What can hang from each mark:
filu: fene gezuf nogo nuvas
fene: filu zedu
zedu: fudenub
gezuf: fudenub nuvas
nuvas: nogo
fudenub: dube fene nabo nuvas zedu
nabo: fudenub

Every row comes from one small tree of marks. The marks that hang from a mark follow it in brackets, in alphabetical order. Every link used is in the known rows. Which tree was each row made from?
Known rows:
fene{filu{gezuf} zedu}: [ 3 -7 -3  9 -5  4 -8  2  2  2  4  0 -1  0  6  0  2  4 -3 -2 -1 -3  4  0]
filu{gezuf nuvas}: [-5 -8 -3 11 -6  0  8  1  0  6 -4 -1  0 -4  3 -1 -4  5 -2  2  0 -3  4  0]
fene{filu{gezuf nogo} zedu}: [  0 -10  -5   2  -5   6 -14   3   6   1   4   0  -1   3   8   1   1   4
  -1  -3   0  -2   4  -1]
zedu{fudenub{fene nabo}}: [ -1  12  -7 -18  11   2   7   4  -1   6   7   0  -2  -8  -1  -3   0   1
  -3  -3   0   1  -1  -4]
fene{filu{gezuf nuvas{nogo}}}: [ -1 -10   3  16  -6   2  -8  -2  -5   8  -2   2  -1   1   8   1  -3   4
  -2   5  -3  -4   5   1]
filu{gezuf}: [ 1 -9 -5  9  0  2  0  4  1  3 -2 -3 -1 -3  1  0 -1  2  2  0 -1 -2  2 -2]
fene{filu{nogo nuvas}}: [-8 -4  5 -4 -6  1 -8 -6  2  1 -1  4  0  4  9  2 -3  3 -2  2  1 -1  3  6]
fudenub{fene{filu{nogo} zedu} nabo}: [  0   7  -7 -22   1   6   5   2   2   3  11   2  -2  -1   7  -3   4   3
 -13  -3   0   0  -1   0]
fene{filu{nogo nuvas} zedu}: [ -6   0   3  -3 -11   3  -7  -4   4   2   6   5   0   5  10   0  -1   4
  -6  -1   1  -1   5   5]
fene{filu{nogo}}: [ -2  -5   2  -6   0   3 -16  -3   3  -2   1   2  -1   4   7   3  -1   1
   0   0   0  -1   1   3]
gezuf{fudenub{nabo} nuvas{nogo}}: [  5  -2  -4   1   2  -1   9  -5  -8   4  -7 -12   1  -4  -3  -2  -2   3
   1   1   1   0  -3  -4]
filu{fene{zedu} gezuf{nuvas} nogo}: [ 2 -4 -7  4  7  6  3  5  8  1  3  0  3 -4  3  0 -3  6  0 -2  2  0  2 -9]
filu{nogo}: [-3 -3 -1 -6  0  3 -6  1  4  0  0  0  0  3  3  1 -1  0  2 -1  2  1  0 -1]
gezuf{fudenub{zedu}}: [ -2  -6  -5   6  -3  -2  -7  -8   5   2   8 -14   3  -1  -2  -1  -1   0
   7  -3   3   2  -2  -1]
zedu{fudenub}: [-2  6 -2 -2  6  1 -7  0  1  2  1  0 -1 -2  0  1 -2  0  5 -3  0  0  2 -3]
gezuf{fudenub{dube nabo}}: [  2 -10  -6 -14   5  -2  13  -8   0   4  -2 -11   3  -2  -5  -1  -4   1
   1  -2   4   0  -8  -5]
filu{fene gezuf nogo nuvas}: [ -8 -13  -5   4   4   5  -1   0   6   6   2   2   2  -3   6   1  -7   6
  -2   3   2  -1   2  -5]
nuvas{nogo}: [ 3 -1  3  7  0  1 -5  1 -6  5  1  1 -1  4  1  0  1 -1  1  2 -2  0  1 -4]
fudenub{dube fene nuvas{nogo}}: [  6  12   6   2   0   1  24   4  -3   7  13   5   2   0   1  -2  -5   3
  -8   0   1   1  -5 -12]
fene{filu zedu}: [ 2  2  2  1 -6  2 -7 -1  1 -1  7  2  0  4  6  0  3  2 -5 -2 -1 -2  3  3]
filu{gezuf{nuvas} nogo}: [ 1 -6 -6  3  1  3  3  3  6  0 -9 -2  0 -4  2  1 -4  4  5  0  1 -1  3 -3]
filu{fene{zedu} gezuf nogo nuvas}: [ -6 -10  -7   4   0   6   2   2   7   6   8   2   3  -1   6  -1  -5   6
  -5   0   2  -1   4  -6]
gezuf{nuvas{nogo}}: [ 6  8  4  9  1 -1  6  0 -6  1 -5  1  0 -1  0  0 -1  1  1  4 -2 -1  1 -2]
gezuf{fudenub{fene zedu}}: [ -2   1  -6   1  -1   0  -3  -5   5   2  15 -12   4  -4   1  -4   1   1
  -1  -4   1   2  -4  -1]
zedu{fudenub{dube fene nabo nuvas}}: [  2  17  -3 -16  10   1  30   4   1   7  10   1  -1  -7  -3  -2  -6   4
  -4  -4   3   0  -5 -12]
fudenub{dube}: [ 4 -2  2 -7  3 -2 11 -3  3  2 -1  2  2  1 -2  0 -4  0  1  0  2 -1 -4 -5]
gezuf{fudenub{nuvas zedu}}: [ -2   0  -1  15  -8  -2   4  -5   4   1  14 -16   3  -2  -3   0  -3   2
   5  -4   5   2  -3  -4]
filu{fene{zedu} gezuf{nuvas}}: [ 5 -1 -6 10  8  4  9  5  3  1  3  0  3 -6  1 -1 -2  6 -3  0  0 -2  1 -8]
nabo{fudenub{dube fene{filu{nuvas}}}}: [ -1   3   4 -12   3   1  11  -9   4  11   2   7   2  -4   8   0  -1   5
  -5   3   3  -2  -4   0]

Write each row's tree:
[  2  18  -1   1  -2   1  25   5  -2  10  21  -7  -1  -5  -3  -4   0   1
  -5   0  -1   2  -3 -10]
fudenub{fene nabo nuvas{nogo} zedu}
[  2  14   2  -3   1   0  25  -4  10  11  16  -2   2  -7  -1  -1  -2   3
   2  -2   5   1  -7 -10]
nabo{fudenub{dube fene nuvas zedu}}
[  0  15  -3  -8   1   2  31   6  -3   3  11  -1  -1  -7  -1  -2  -1   4
 -12  -1   2   1  -4  -6]
fudenub{fene nabo nuvas}
[ 3 10  5  5 -3 -4 23 -2  8  3 13 -4  3 -1 -6  0 -6  1  5 -2  4  0 -5 -9]
fudenub{dube nuvas zedu}
[  0 -23  -5  -1   1   3 -15  -7   7   2  -2  -6   2   1   7   3  -5   4
   4  -2   3  -3  -2  -2]
fene{filu{gezuf{fudenub{dube}} nogo}}
[  4  12  -5 -22   8  -2  27  -2   7   8  13  -3   3  -7  -5  -5  -1   0
  -3  -1   1   1  -8  -7]
fudenub{dube fene nabo zedu}
[  2   1  -8 -16   5  -2  18  -7   6   7  12 -13   4  -7  -4  -5  -2   1
  -2  -4   4   2 -10  -7]
gezuf{fudenub{dube fene nabo zedu}}
[  7   8  -3 -25   5   2  21  -1   2   6  10   4   1  -2   3  -4   1   3
 -14  -2   1  -2  -5  -4]
fudenub{dube fene{filu zedu} nabo}
[  0  13  -7 -15   5   0  17   1   4   6  15  -6   0  -7  -3  -5   3   0
  -4  -1  -1   2  -4  -3]
fudenub{fene nabo zedu}
[  2   8   4   2  -1  -2  20  -7   9  10  10  -5   2  -4  -4   2  -3   3
   9  -1   6   0  -6 -10]
nabo{fudenub{dube nuvas zedu}}
[ -5 -18  -7  14  -7   0   2  -5   0   6  -4 -10   2  -4   3  -1  -5   6
   0   0   2  -2   1   1]
filu{gezuf{fudenub} nuvas}
[ 3  4  4  0  0  0 21 -4  5  8  1  1  0 -3 -1  3 -4  3  4  0  6 -1 -6 -9]
nabo{fudenub{dube nuvas}}
[  5  17  -2 -15   0   1  44   5   1   6  15   1   0  -4  -2  -4  -2   5
 -13  -4   4   0  -6 -11]
fudenub{dube fene{zedu} nabo nuvas}
[ -1  -2   1   9  -3   3  -1   2  -4   8   5   5   0  -2  11  -2  -1   5
 -10   4  -3  -3   3   1]
fudenub{fene{filu{gezuf nuvas{nogo}}}}
[ 1 -8 -6  2 11  5  1  2  7  0 -2  0  3 -5  3  2 -6  5  4  1  2 -1  0 -8]
filu{fene gezuf{nuvas} nogo}
[  1  12  -1 -11   7  -1  25   1   1   6   3  -2  -1  -5  -6   1  -8   3
   4  -4   4  -1  -4 -11]
zedu{fudenub{dube nabo nuvas}}
[ -1  11  -1   6   7   4   4   4   2   2  17   2   1  -2   0   1  -3   4
  -1  -5   3   1   1 -10]
filu{fene{zedu{fudenub{nuvas}}}}
[ 3  1  1 -6  3 -1  8 -9 10 11  5 -4  2 -3 -3  1  0  0 10 -1  4  0 -5 -6]
nabo{fudenub{dube zedu}}
[  7  -2  -4  17   7   4   6   5  -1   5   5   1   2  -4   2  -2  -1   5
  -1   1  -1  -1   2 -10]
filu{fene{zedu} gezuf{nuvas{nogo}}}
[  3  11   1  -7   0  -3  35  -2   5   6  11  -8   1  -4  -9   0  -6   2
   4  -2   4   0  -7 -11]
fudenub{dube nabo nuvas zedu}
[  0  10  -7 -10   3   2   4   3   0   5   5  -2  -3  -2  -3  -2   2   1
   0  -6   1   0   2  -4]
fene{zedu{fudenub{nabo}}}
[ -4 -10  -3  11   5   2   5   0   1   6   3   1   3  -5   4   0  -6   6
  -3   4   1  -2   1  -4]
filu{fene gezuf nuvas}
[ 3 -8 -7  9  6  5  0  5  4  4  9 -1  2 -3  2 -1 -1  4 -3 -2  0 -1  1 -8]
filu{fene{zedu} gezuf}
[ -2 -22  -6   4  -2   5 -22  -4   5   0  -1  -9   0   1   8   3  -3   4
   4  -2   1  -2   1   0]
fene{filu{gezuf{fudenub} nogo}}
[  4   7  -5 -25  10   0  28   0   1   6   4   2   1  -6  -2  -4  -1   1
  -9   0   1   0  -7  -7]
fudenub{dube fene nabo}
[  1   2  -3   9  -3  -4   4  -8   4  -1   2 -14   4  -5  -3  -2  -2   3
   9  -2   3   1  -3   0]
gezuf{fudenub{zedu} nuvas}
[  6   4  -7 -17   8  -2  29  -6   0   2  -3  -7   4  -9  -3  -4  -4   5
  -4  -1   4   0  -9  -5]
gezuf{fudenub{dube fene nabo} nuvas}
[ 7 -4  1  6  2 -3  8 -8 -3  3 -6 -6  4  0 -2 -1 -5  2  5  1  3 -1 -5 -6]
gezuf{fudenub{dube} nuvas{nogo}}
[ -1   3  -3   4  -7   4   4   2   2   5  10   5   0  -3  10  -4   1   6
 -14   0  -1  -3   4   3]
fudenub{fene{filu{gezuf nuvas} zedu}}
[ 6  2 -1  8  2  3 -1  3 -3  3  2  3  0 -4  9 -2  0  5 -5  3 -4 -2  1 -2]
fudenub{fene{filu{gezuf{nuvas{nogo}}}}}
[  1  10  -4 -15   4   0   7  -2   3   5  16  -4   0  -6   2  -3   3   1
  -5   0  -2   0  -3  -1]
fudenub{fene{filu} nabo zedu}
[-9 -3  1 -4  4  3  0 -3  4  3  5  4  4  1  5  1 -6  3 -4  3  3  1  0 -2]
filu{fene nogo nuvas}
[-3 -5  1  5 -5  1 -8 -7 -5  5  7 -4  2  1  9 -2 -1  4 -9  1  0  0 -1  2]
gezuf{fudenub{fene{filu{nuvas{nogo}}}}}
